Known rows, with every step that occurs
p/f/v/n: .12 .24 -.37 .13 -.05 -.17 -.09 -.13 -.12 -.20 .55 .01 -.13 -.29 -.40
 -.43 .00 .15 .12 .09 -.17 .06 .23 .14 -.07 .11 .20
p/f: .25 .11 -.25 .16 -.22 -.11 -.24 -.19 -.21 -.19 .38 -.08 -.28 -.08 -.37
 -.48 -.06 .25 .11 .06 .04 -.26 .24 .20 -.02 .13 .07
m/j/f/l/a: .19 .07 -.14 .25 -.11 -.10 -.02 -.02 .13 -.29 .28 -.23 -.23 .03 -.35
 -.28 -.03 -.04 .31 -.14 .06 .12 .18 .32 .05 -.14 .17
k/j/n/v/f/l: .24 .29 -.37 -.04 .05 -.09 -.16 .08 -.16 -.26 .16 .34 -.25 -.11 -.21
 -.20 .14 -.13 .02 .07 .14 .08 .09 .06 .16 -.22 -.18
f/j: .37 .06 -.13 .07 -.34 .08 -.09 -.08 -.11 -.06 .26 -.17 -.25 .13 -.15
 -.40 -.21 .04 -.12 -.01 -.11 .06 .33 .13 -.26 .05 -.02
p/f/l: .30 .18 -.26 .21 -.22 -.08 -.03 -.23 -.16 -.21 .57 .09 -.20 -.04 -.39
 -.50 -.07 .08 .20 .06 .06 -.25 .36 .08 -.10 .12 .21
v/m: .05 .20 -.23 -.18 -.17 -.07 -.04 .06 -.16 -.15 .11 -.07 -.26 .03 -.51
 -.25 .14 .14 -.13 .03 -.19 -.09 .12 .27 .01 .13 .03
h/p/f: .05 .20 -.33 .18 -.20 -.13 -.24 -.15 -.27 -.11 .37 .11 -.28 .12 -.40
 -.37 .00 .15 .10 .01 -.15 -.18 .35 .17 -.16 .00 -.08
h/p/f/j/n/v/m: .05 .06 -.35 .09 -.12 .18 -.05 -.04 -.20 -.21 .27 .11 -.30 .17 -.24 -.24
 -.06 .05 .02 -.18 -.51 .03 .35 .06 -.03 -.13 -.11
h/p/f/l: .09 .26 -.33 .23 -.20 -.11 -.07 -.18 -.23 -.12 .54 .25 -.22 .15 -.40
 -.38 .00 .01 .18 .00 -.14 -.16 .44 .08 -.22 .00 .02
h/p/f/v/n/j/m: .00 .20 -.29 .09 .00 -.12 -.05 -.10 -.24 -.11 .48 .28 -.22 .06 -.38 -.33
 -.01 -.04 .04 -.01 -.19 .10 .40 .14 -.17 -.12 .02
l/a: .16 .07 -.25 .08 -.32 -.28 -.33 -.11 -.05 .06 .30 -.30 -.19 -.10 -.36
 -.25 -.09 .22 -.04 -.07 .07 .11 .04 .14 -.18 .08 .06
v/n/j/f/l: .22 .34 -.16 .01 .02 -.11 -.01 .07 -.14 -.24 .44 .28 -.20 -.01 -.33 -.30
 -.09 -.11 .17 .12 .15 .00 -.02 .20 .07 -.24 -.07
p/h: .17 .19 -.29 -.02 -.40 -.13 -.27 -.11 -.10 -.16 .28 .10 -.34 -.06 -.27
 -.51 .06 .22 -.16 .16 .11 -.20 .23 .28 -.08 -.03 -.22
f/j/n/v: .31 -.02 -.18 .05 -.24 .21 -.08 .11 -.01 -.23 .24 -.04 -.27 .11 -.09
 -.35 -.12 -.10 -.15 -.11 -.18 .24 .18 .02 -.04 -.09 -.14
k/j/n/v: .30 .17 -.29 -.10 -.01 -.07 -.30 .14 -.12 -.21 .08 .22 -.25 -.01 -.28
 -.21 .17 .00 -.05 .09 .15 -.02 .03 .12 .18 -.09 -.20
n/v/k: .24 .11 -.43 -.02 -.03 -.02 -.02 .11 .13 -.09 .21 .31 -.38 -.26 -.36
 -.24 .34 .05 -.03 .09 .07 .28 .06 .27 .05 .15 -.34
f/j/n/v/m: .23 -.02 -.21 -.06 -.20 .26 .02 .13 -.03 -.26 .17 -.06 -.28 .12 -.15
 -.26 -.08 -.08 -.18 -.14 -.33 .22 .17 .04 .02 -.09 -.10
k/j/n/v/m: .22 .19 -.30 -.21 .06 -.02 -.20 .18 -.13 -.23 .01 .20 -.25 -.01 -.33
 -.13 .21 .03 -.08 .05 -.01 -.03 .02 .13 .25 -.10 -.15
k/j/f/v/m: .22 .37 -.23 -.08 .13 -.14 -.19 .07 -.11 -.34 .02 .17 -.08 -.07 -.46
 -.18 .10 .08 .10 -.08 .08 -.06 .05 .16 .08 .02 .13
k/j/f/p: .32 .27 -.17 .06 .02 -.16 -.32 .07 -.20 -.34 .03 .19 -.21 .06 -.28 -.25
 -.14 .07 .19 -.09 .24 -.25 .17 .22 .03 -.02 -.15
n/v/m/j: .17 -.03 -.31 -.11 -.02 .10 .11 .18 .08 -.10 -.01 .11 -.30 -.15 -.43
 -.10 .27 .10 -.11 .05 -.26 .20 .12 .40 .29 .03 -.12
v/n: .13 .33 -.32 -.06 -.06 -.24 -.15 .10 -.15 -.09 .46 .03 -.25 -.13 -.32
 -.34 .05 .08 .01 .23 -.04 .07 .03 .38 -.01 .00 -.14
h/p: .02 .27 -.28 .08 -.24 -.18 -.23 .01 -.20 -.02 .30 .15 -.26 .20 -.42 -.32
 .10 .03 -.04 .05 -.09 -.03 .26 .20 -.23 .00 -.20
h/p/f/l/a: .06 .20 -.36 .26 -.22 -.16 -.12 -.24 -.18 -.03 .54 .11 -.18 .10 -.37
 -.30 -.08 .09 .21 -.10 -.15 -.07 .38 .02 -.26 -.01 .09

Rows
.04 .03 -.29 .14 -.09 .00 .08 .11 .07 -.33 .21 -.04 -.40 -.08 -.23 -.30
 .19 -.24 .06 .02 -.10 .32 .22 .27 .19 -.30 -.13 | m/j/n/v/f/l
.38 .01 -.21 .18 -.27 .09 -.13 -.26 -.20 -.17 .37 -.20 -.28 .01 -.17
 -.47 -.28 .20 .09 -.04 -.13 -.15 .39 .11 -.13 .07 .10 | p/f/j
.29 .04 -.29 .05 -.02 .05 -.01 .06 -.11 -.14 .16 .27 -.36 -.22 -.09 -.28
 -.05 -.08 -.19 -.08 .02 .40 .22 .32 .09 -.12 -.27 | n/v/f/j/m
.03 .00 -.17 .07 -.23 -.07 -.10 .09 .02 -.30 .18 -.38 -.41 .13 -.31 -.39
 .13 -.09 .03 .06 -.10 .08 .22 .32 .08 -.17 -.06 | m/j/n
.13 .17 -.04 -.02 -.09 .01 -.02 .04 -.05 -.29 .05 .16 -.16 .04 -.52 -.25
 .00 -.05 .00 -.10 .07 -.01 .03 .00 .02 -.12 .10 | n/j/f/v/m
.18 .16 -.40 .08 -.06 -.08 -.13 .08 -.10 -.13 .12 .32 -.33 -.34 -.26
 -.26 .15 .03 -.12 .06 .08 .27 .02 .31 .16 -.08 -.33 | n/v/f
.19 .18 -.35 .06 .07 -.15 -.04 -.19 -.08 -.27 .39 .07 -.27 -.23 -.38
 -.40 .11 .09 .14 .00 .04 .06 .38 .16 -.12 .17 .16 | p/f/v/k/j/m
.27 .13 .01 .07 -.17 -.03 -.21 .00 -.12 -.26 .09 .16 -.27 .14 -.42 -.34
 -.10 .00 .05 -.01 .33 -.17 .00 .10 .05 -.18 -.09 | n/j/f
.15 .21 -.40 -.05 -.04 -.08 -.27 .07 -.19 -.32 .00 .33 -.37 -.15 -.07
 -.23 .03 -.01 -.07 .02 .07 -.03 .18 .13 .16 -.27 -.43 | k/j/n/v/f/p/h
.18 .33 -.40 -.01 .02 -.14 -.17 -.02 -.03 -.39 .10 .21 -.46 -.11 -.20
 -.27 .08 .09 .22 -.02 .20 -.11 .23 .27 -.06 -.04 -.36 | v/k/j/f/p/h
.21 .21 -.40 .12 -.06 -.07 .04 .03 -.06 -.13 .28 .47 -.26 -.31 -.27 -.27
 .14 -.09 -.04 .05 .09 .28 .11 .19 .10 -.08 -.22 | n/v/f/l
.18 .23 -.42 .09 -.01 -.15 -.08 -.23 -.06 -.21 .34 .03 -.24 -.29 -.40
 -.37 .13 .17 .19 .05 -.03 .01 .32 .06 -.14 .18 .14 | p/f/v/k/j
.26 .00 -.27 .02 -.18 .21 .00 .08 .07 -.26 .26 -.04 -.37 .05 -.08 -.33
 -.02 -.12 -.09 -.10 -.19 .32 .19 .04 -.08 -.08 -.22 | f/j/n/v/k
.09 .27 -.26 -.04 -.09 -.18 .03 .03 -.03 -.03 .39 .15 -.10 -.20 -.42
 -.31 .09 -.07 -.09 .18 -.09 .28 .12 .07 -.16 -.02 .07 | f/v/n/j
.20 .20 -.13 -.16 .01 -.15 -.04 .08 -.22 -.08 .40 .19 -.33 .01 -.29 -.31
 -.04 -.07 -.10 .20 .14 .09 .12 .36 .03 -.17 -.14 | v/n/j/m
.24 .32 -.41 -.10 -.01 -.19 -.14 -.06 -.06 -.11 .15 .07 -.41 -.11 -.31
 -.25 .26 .09 .11 .18 .17 .01 .19 .26 -.13 .11 -.23 | v/k/j
.02 .27 -.38 .02 -.14 -.19 .04 -.01 .14 -.15 .34 .03 -.23 -.22 -.48 -.37
 .30 -.05 -.01 .06 -.05 .35 .23 .08 -.32 .21 .02 | f/v/k
-.09 .05 -.21 -.15 -.12 .02 .05 .14 -.04 -.32 .04 -.35 -.39 .12 -.44
 -.23 .20 -.01 -.05 -.01 -.35 .02 .18 .33 .16 -.09 .03 | v/m/j/n
.04 .20 -.27 .11 -.22 -.02 -.13 -.06 -.25 -.32 .20 -.20 -.42 -.05 -.02
 -.41 -.17 -.14 -.08 -.08 -.12 .23 .19 .11 -.11 -.28 -.19 | v/f/j/n
.13 .07 -.25 .01 -.16 .00 -.21 .23 .01 -.30 .27 .14 -.28 .01 -.34 -.34
 .18 -.09 -.13 .00 .02 .15 -.04 .09 .15 -.08 -.22 | j/n/v
.17 .07 -.11 .19 -.09 -.07 -.13 .07 .06 -.37 .12 -.22 -.32 .04 -.38 -.35
 .05 .03 .20 -.04 .08 .01 .14 .46 .15 -.13 .00 | m/j/f
-.07 .24 -.37 .13 -.28 -.21 -.16 -.09 -.27 -.27 .11 .12 -.47 -.22 -.09
 -.41 -.16 .03 -.08 .00 .01 -.02 .36 .27 -.13 -.19 -.42 | v/f/p/h
.24 .05 -.12 .06 -.34 .11 -.13 .01 -.09 -.26 .30 -.26 -.30 .23 -.11 -.43
 -.19 -.10 -.12 -.09 -.17 .10 .24 .01 -.20 -.09 -.04 | f/j/n
.01 .06 -.22 -.13 -.13 -.02 .09 .06 -.04 -.17 -.01 -.29 -.35 .04 -.48
 -.20 .18 .11 -.03 .05 -.31 .00 .24 .43 .11 .02 .05 | v/m/j
.09 .24 -.18 -.08 -.01 -.18 .06 .08 -.05 -.09 .43 .19 -.14 -.13 -.40
 -.33 .06 -.14 -.13 .12 -.02 .33 .19 .16 -.14 -.04 .09 | f/v/n/j/m
.12 .34 -.42 -.05 -.03 -.21 -.02 -.03 .09 -.11 .23 .11 -.21 -.24 -.43
 -.27 .31 .00 .01 .09 .01 .27 .25 .08 -.26 .18 .01 | f/v/k/j
-.11 .15 -.37 .13 -.10 -.05 .03 -.12 -.11 -.14 .27 -.01 -.22 .03 -.49
 -.27 .13 .08 .10 -.07 -.48 .07 .46 .17 -.13 -.02 .12 | h/p/f/v/m/j
.07 .11 -.36 -.02 -.07 .00 -.10 .21 .10 -.34 .27 .14 -.40 -.07 -.32 -.32
 .31 -.12 -.04 .01 .00 .25 -.02 .11 .09 -.05 -.32 | j/n/v/k
.06 -.05 -.32 .05 -.07 .03 .02 .16 .20 -.31 .14 -.16 -.48 -.04 -.29 -.28
 .31 -.11 .06 .06 -.13 .31 .16 .34 .18 -.16 -.23 | m/j/n/v/k
